What can hang from each mark
pamu: rola
folob: ruvem
nuven: rola sege vutos
fize: dunani pego vugan
vugan: fize
rola: pamu ruvem susu zomavip
pego: rola ruvem
ruvem: folob pego rola
dunani: fize
sege: nuven
vutos: nuven
susu: rola
zomavip: rola

Each row was made from one small tree. The marks that hang from a mark follow it in brackets, in alphabetical order. Every link used is in the known rows. Write each row's tree.
Known rows
ruvem{folob}: [ -3   3  11  -5   0   2   0  -2   2 -16  -3   2   1   5   2  10 -10 -20
  -8  13  -2  -7   2   7  -2  -3  -2  -1  -9   4  -1  11  -1  20 -16   4]
sege{nuven{rola{susu} vutos}}: [ -5 -33  16 -12   3   6 -13   2   6 -25   8  -7   2  -6 -21   6   5 -25
  -7   6   4 -17  -7  44  16   9  -4  -3   7   8   7  15   1  26 -11  13]
ruvem{rola{zomavip}}: [ -1   1  14  -3  -1  -9   1   2   8 -19  -2   0  -8  -5   0  15   2 -17
  -7  17  -1  -8  52  13   6 -20  23   0   7  -4   3   3   0  20  -9   6]
folob{ruvem{rola}}: [-10  -2  14  -9  -1   0   6  -5   0  -3  -2   1  -1  -9 -10   6  -6 -29
  -7  15   6  -7  -3  19   7 -12  26  -3   7   5   0  12  -1  24 -21   7]
zomavip{rola{ruvem}}: [ -4   2   6  -3   0  -7  -3   3  -2 -16 -18   5  -4  -1   3  15 -11 -29
  -4   3   5 -10  -5   0  13   4  -6   2  10   4   0  13  -3  33 -11   6]
fize{dunani pego{rola{zomavip} ruvem} vugan}: [  1 -13  10  -1 -13 -23  -7 -10  -1 -13  -8 -14   5 -22 -26   4  29 -20
  -2  -7 -15 -13  44 -32   8   7 -22  13  -1   3   0  13   9  37  -2  11]
susu{rola{pamu ruvem{folob pego} zomavip}}: [  2 -19  15 -13  11  -3  -1  17   7 -29  -4   7   2 -12   3  10 -15 -26
 -19  17  -6  -8  19  22   5 -28  20  14 -11  -8  -1   8  -4  17 -12   4]
pego{rola ruvem{folob}}: [ -9 -10  15  -7  -7   1  -9  -5  -1 -10  -9   2   9  -2  24  17   7 -35
 -11   7   4 -12  11  -6   2 -20 -16  -4   2   3  -2  20   5  32 -14   2]
vugan{fize}: [ -2   5   3   9  10 -17   2  -4   4 -20   0  11   6   0 -13   8   6 -19
   5  12  -1  -9  12  10   2   5  -1  -4   3   9   4   6   4  26 -14   7]
dunani{fize{vugan}}: [  3   4   0  13   7 -30  -8  -8   3 -24   1   5  -2  -7  -8   0   9 -22
   3   2  -2  -7  19 -10  -4   6  -2  -2   4   8  -3   7   0  21 -13  16]
zomavip{rola{pamu ruvem{folob pego} susu}}: [ -5  -8  14 -13   4  -6 -13  18   2 -31  11   2   1  -8 -11  15  -9 -31
 -12   7  -2  -7 -46  39   5 -20  -4  11  -9   0   0  18  -7  23 -20   4]
sege{nuven{vutos}}: [ -3 -15  10  -9   6  11   2   1   5 -18 -21  -1  -3  -2 -14  10   5 -17
  -4   5  -2 -12   6  10  15  22  -6  -7  -1   9   1  11   6  25 -13  13]
nuven{rola vutos}: [  1 -32  10  -9   6   5  -1  -2   6 -13 -21  -4   8  -1 -10  12  -1 -24
 -13  10   5 -13  11  13   9 -17  -4  -1   0   7   6   8   0  26 -15  13]
nuven{rola{ruvem{pego} zomavip} sege vutos}: [  8 -51  15 -15  19  -3   3  16   8 -15 -34   8  24  -3   5  10 -13 -15
 -16  25 -10  -7  32  41   9 -26  -7   8   5   1  10   9   4  39 -35  11]
ruvem{pego}: [ -1   0  12   4   9   3   5   2   6  -8   2   1  12  -1  -6  10  17 -20
  -5  10  -1  -6  -5  10   2  -2  -3   1  -7   3  -2   5   1  22 -23   3]
rola{pamu ruvem susu zomavip}: [  3  -6   2  -9  -5 -13   0  19  -2 -31  13  16  -9 -16   0 -10  -2  -5
  -3   5  -9 -11   7  33  15  -5  15  15   9 -11  -5  14   0  17  11  14]
nuven{vutos}: [  1 -17   8  -7   7   7   6  -2   4 -15 -22   1   4   0  -8   6   4  -8
 -13   7   2 -10   6   1  12  -9   0   0  -1   3   0   9   2  26 -14  15]
fize{dunani pego}: [  0   5  13  -2  -2  -8   5 -10   0 -10   4 -14   4  -7 -53   5  11  -8
  -3   0  -5  -6 -11  -7   7  22 -11  10 -16   8   2   8   1  25 -11   3]
pamu{rola{ruvem{folob} susu zomavip}}: [ -1 -12  10 -17  -4 -16  -8   8  -3 -32  14  17  -4  -1   6 -10 -19 -22
 -16  16  -4 -12  11  30  11   2  -1   5  17  -4   1  19   8  21 -10  10]
sege{nuven}: [ -6   7   8   2  -1   4   2  -2   3 -14  -1   1  -5  -1  -9   9   7 -21
   1   5   2 -12   5  11   8  34  -6  -7   1   9  -2  12   4  20  -6   5]
rola{pamu ruvem{folob} susu}: [ -4  -7   8 -12  -3  -2  -5  16  -5 -30   9  14  -5  -7   0  -3 -17 -17
  -8   6  -5 -10 -33  39   6 -12  10  10  -6  -4  -6  19  -3  17  -3  11]
pamu{rola{ruvem{folob pego} susu zomavip}}: [  0 -18  15 -17   6 -12  -7  10   2 -30  22  11   8   0   4  -6  -8 -26
 -14  20  -6  -9   1  38   9  -4  -3   7  10  -3   1  17  10  18 -26   5]
susu{rola{ruvem{pego} zomavip}}: [  2 -20  16  -4  11  -8   2   9   4 -20  -2   4  11  -9   4   9   2 -24
 -10  18   0  -8  26  13  12 -20  17  11   2  -6   0   6   0  25 -17   5]
pego{rola{pamu susu zomavip} ruvem{folob}}: [ -5 -14  11 -15 -14 -10 -15  10   0 -27  17   9  -1 -18  20   3  15 -21
 -15   7 -11 -14  25  17   8 -28  -6   7   9 -11  -1  20   4  26   6   8]
fize{pego{rola{susu zomavip}} vugan}: [ -2 -11  16  15 -10 -27 -19  -2   6 -24  32  -3   5 -20 -22   0  14  -6
  -5  -3 -10  -9  23  -3   6   4 -10   9   3  -3   2  14   8  31   2  15]
rola{zomavip}: [  3   2   7  -1  -4  -8   6   3   3 -16  -5   4  -2  -4   0   2   5  -9
  -4  13  -8  -9  45  -2   7   5   3   0   8  -5  -1   3   3  19  -2   8]
ruvem{folob rola}: [ -8   0  19  -9   1  -1  -6  -1   6 -18  -2  -5  -7   4   0  21 -14 -28
 -11  17   7  -6   8  22  -3 -27  19  -5 -11   5   3  10  -4  20 -23   2]
dunani{fize{pego{rola{pamu ruvem{folob}}} vugan}}: [ -2 -11   6  15  10 -33 -16   4   2 -34  -1   6  -3 -14 -16   7 -22 -24
  -8  -5  -7  -5  -2  -8  -4  -6 -17   4 -13   7  -2  19   7  24  -6  11]
folob{ruvem}: [ -5  -1   5  -4  -2   0  10  -5  -3  -2  -6   6   5  -8  -8  -5  -2 -24
  -5  10   0  -8  -8   6   7  12   7   0   7   4  -3  11   1  24 -13   9]
nuven{rola sege}: [ -3  -8  14  -1   0  -5  -3  -2   6  -5  -4  12  16  -3  -1  10  -6 -23
 -12  14   4 -10  17  29  -4 -10  -7  -1  -2  13   7   8  -5  38 -20   9]
sege{nuven{rola{pamu susu zomavip} vutos}}: [  1 -35   8 -14  -3  -1 -11  14   8 -33   2  -2  -8 -18 -21   2   4 -15
 -11   7  -8 -19  22  42  17   8   2   4   7  -1   6  11   2  18   6  16]
ruvem{folob pego{rola{susu}}}: [ -6 -10  26   1   5  -7 -16   2   7 -19  37  -5  19  -1  -6  18   8 -28
 -12   9   3  -6 -23  28  -2 -27 -15   3  -4   0  -1  17   2  25 -27   2]
vutos{nuven{rola{susu} sege}}: [ -8 -10  16   4   0  -3 -15   3  10 -19  31  12  12  -7 -12   1  -1 -21
   5   9   0 -13   8  54   2  -6  -7   8  10   9   8  13  -9  35  -6   6]

Write each row's tree
[ -3  -4  10  26   6 -36 -16 -13   7 -20  16  -1   8 -12 -26   8  10 -21
  -2  -6   0  -5  14 -21  -4   4 -22  -2   0   9   1  11   7  30 -10  11]
dunani{fize{pego{rola} vugan}}
[ -9  -6  16 -10   2  -5   3   8   4 -14  30   2   5 -22 -24   3  13 -27
  -8  10   1  -6 -43  51   6 -24  32   9  -2   0  -3  12  -4  19 -23   7]
folob{ruvem{pego rola{pamu susu}}}
[ -1 -14   9 -10  -5 -15 -12  17   1 -34  14  12  -6 -12   9   5 -19 -18
 -15   6  -6 -10  15  28   8 -25  -2  11   8 -10  -3  20   5  20   6  11]
pego{rola{pamu ruvem{folob} susu zomavip}}
[ -7 -15   8   7   8   6  -6   6   3 -21  -9   4   0  -1  -3   5 -18 -37
  12   7   4 -14  16  28  12   3  -7   6   8   8   1  12  -3  19   3   2]
vutos{nuven{rola{ruvem}}}
[  0  -6  16 -10   8  -2   1  16  13 -27  -4  -3  -5  -7  -3  21  -4 -22
 -15  22  -7  -5  31  30  -4 -38  21   4 -16  -4   1   4  -1   9 -20   1]
ruvem{folob pego rola{pamu zomavip}}
[ -2   1  12  -9  -7 -15  -8  12   7 -30  24   7 -14 -18 -11   5  10  -8
  -9  10  -4 -10  22  34   9 -28  32   7   6  -9   0   8  -5  16   5  11]
ruvem{rola{pamu susu zomavip}}
[  5 -45   8 -23   3 -12  -6  20   4 -29 -13  20   5 -18  -1  -3 -19  -6
 -17  14 -12 -12  19  58  13 -30   6  14  10  -3   7  14  -2  38  -4  22]
nuven{rola{pamu ruvem susu zomavip} sege vutos}
[ -2  -9  19 -13   1  -7 -10  17  10 -34  25  -2  -4 -11  -9  14   2 -18
 -13  19  -9  -6   8  49  -2 -38  27   9  -9  -7   1   9  -4  11 -19   3]
ruvem{folob pego rola{pamu susu zomavip}}
[  1 -12  18   5   3 -15 -10   5  10 -19  38   0  16 -11  -5   9  21 -17
 -10  10  -3  -8  17  20   7 -19 -10   6  12  -9  -1   9   6  26 -13   5]
ruvem{pego{rola{susu zomavip}}}
[ -8 -28  22  -4  15   5 -14  15   8 -27  17   8  20   1  -4   7 -24 -33
   8  19  -6  -8 -16  76  -3 -16 -11  12  -2   8   7  19  -7  32 -30  -2]
vutos{nuven{rola{ruvem{folob pego} susu} sege}}
[ -7  -9  11  -2 -17 -21 -13  -6  -4 -19  22 -10   3 -34 -41   0  39 -20
  -5 -20  -8 -14 -22  -5  10   0 -15  19 -10   5  -5  19   3  35   6  16]
fize{dunani pego{rola{pamu susu} ruvem} vugan}
[  1   4   9   5   8 -27   6 -10   2 -18  10  -6   8  -5 -64   8   9 -10
   7   4 -10  -6  -2   2   3  25 -12   7 -12  13   7   8   3  27 -18   2]
vugan{fize{dunani pego}}
[  3 -36   8 -12   3   3  -4   4   9 -22 -26  -7  -4  -5 -11  11  -3 -22
  -9  14  -5 -17  51  19  14  17  -6  -4  10   5   9   6   6  21  -8  12]
sege{nuven{rola{zomavip} vutos}}
[ -9  -1  17 -11  -7  -5 -11   9   5 -29  26   2 -12  -9 -10  13  -6 -20
 -14  10   3  -9 -17  41   0 -36  27   3 -11   0  -1  15  -8  16 -11   8]
ruvem{folob rola{pamu susu}}
[ -3 -10  12 -12   0 -12   3  13   5 -18  28   2   1 -25 -17  -2  12 -20
  -7  19  -9  -6  -5  48   9 -22  35  11   5  -9   0  10  -1  16 -16   8]
folob{ruvem{pego rola{pamu susu zomavip}}}
[ -6   3   4 -12   0  -3  -5  12  -1 -25 -23   7 -12  -3   2  16 -27 -32
 -13   4  -1 -10 -12  11   7  -6  -4   4  -6   4   1  16  -6  24  -7   6]
zomavip{rola{pamu ruvem{folob}}}
[  2 -11   6 -15  -4 -10  -3  21  -2 -37   8  14 -11 -10   4  -8 -19 -10
  -7  12 -16 -10   3  36   7 -12  12  14   1 -12  -3  16   0  15   3  11]
rola{pamu ruvem{folob} susu zomavip}
[ -6  -6  12   4   3 -27  -1 -13  -1 -10   3  -7  16 -12 -38  16  29 -23
   2   0  -5 -11   4 -14  10  10 -26   5  -1  11   7  15  10  39 -15   0]
vugan{fize{dunani pego{rola ruvem}}}
[  5  -4  -1  -5  -1  -8   8  16  -1 -23 -20  16 -11 -11   8  -3 -10  -9
  -7   9 -10 -11  29  11  13  -1   8   9   4  -7  -6   9   3  16  10  12]
rola{pamu ruvem zomavip}
[  2 -36   6 -15   9   0   2  14   4 -16 -36  20   8 -11   0   8 -22 -17
 -21  10  -2 -11   2  41   9 -28  -3   7  -4   8   6  13  -2  38 -13  18]
nuven{rola{pamu ruvem} sege vutos}
[  2  -8   2  -1  -2 -31   0   0   2 -22   0  -1   4 -25 -39  11  27 -15
  -2   1 -18 -13  39 -12  11   6 -21  12  -1   0   5  11  12  32   2   2]
vugan{fize{dunani pego{rola{pamu zomavip} ruvem}}}
[  1 -22  19 -11  13  -5  -2  10   5 -25  -4   1  10  -1   7  12 -14 -29
 -15  23  -3  -7  23  19   5 -25  14   9  -4  -6   2   9  -1  21 -26   2]
susu{rola{ruvem{folob pego} zomavip}}
[  0 -43  11 -15  10   0   1   6   2 -13 -38  14  17  -2   2  10 -22 -18
 -16  15   1 -10   9  37   9 -23  -5   3   4  10   7  13   0  45 -24  16]
nuven{rola{ruvem} sege vutos}
[  1   0   6  18   8 -30  -8 -10   4 -23   7   0   2  -9 -30  -1  11 -11
   5  -1  -7  -5   5 -14  -5  21  -9   0  -8   8   1   6   2  25 -14  10]
dunani{fize{pego vugan}}
[  4 -30   4 -11   1   3  -3  13  10 -27 -24  -2 -10 -13 -16   8  -3 -21
 -11   9  -8 -18  45  24  16  10  -2   0   2   5   5   7   5  17   2  15]
sege{nuven{rola{pamu zomavip} vutos}}
[  5 -39   2 -16   5   3  -1  19   2 -29 -38   4 -10 -12  -7   6 -18 -23
  -9   9  -7 -18  37  33  20  12  -1   3   6   2   3  11   7  18   4  16]
sege{nuven{rola{pamu ruvem zomavip} vutos}}
[ -5 -18  24  -8  16  -1  -4   6   3 -20   0   1  12   1   4  17 -14 -35
 -15  18   6  -7 -14  21   3 -28  12   7 -15   1   0  11  -6  24 -31   2]
susu{rola{ruvem{folob pego}}}
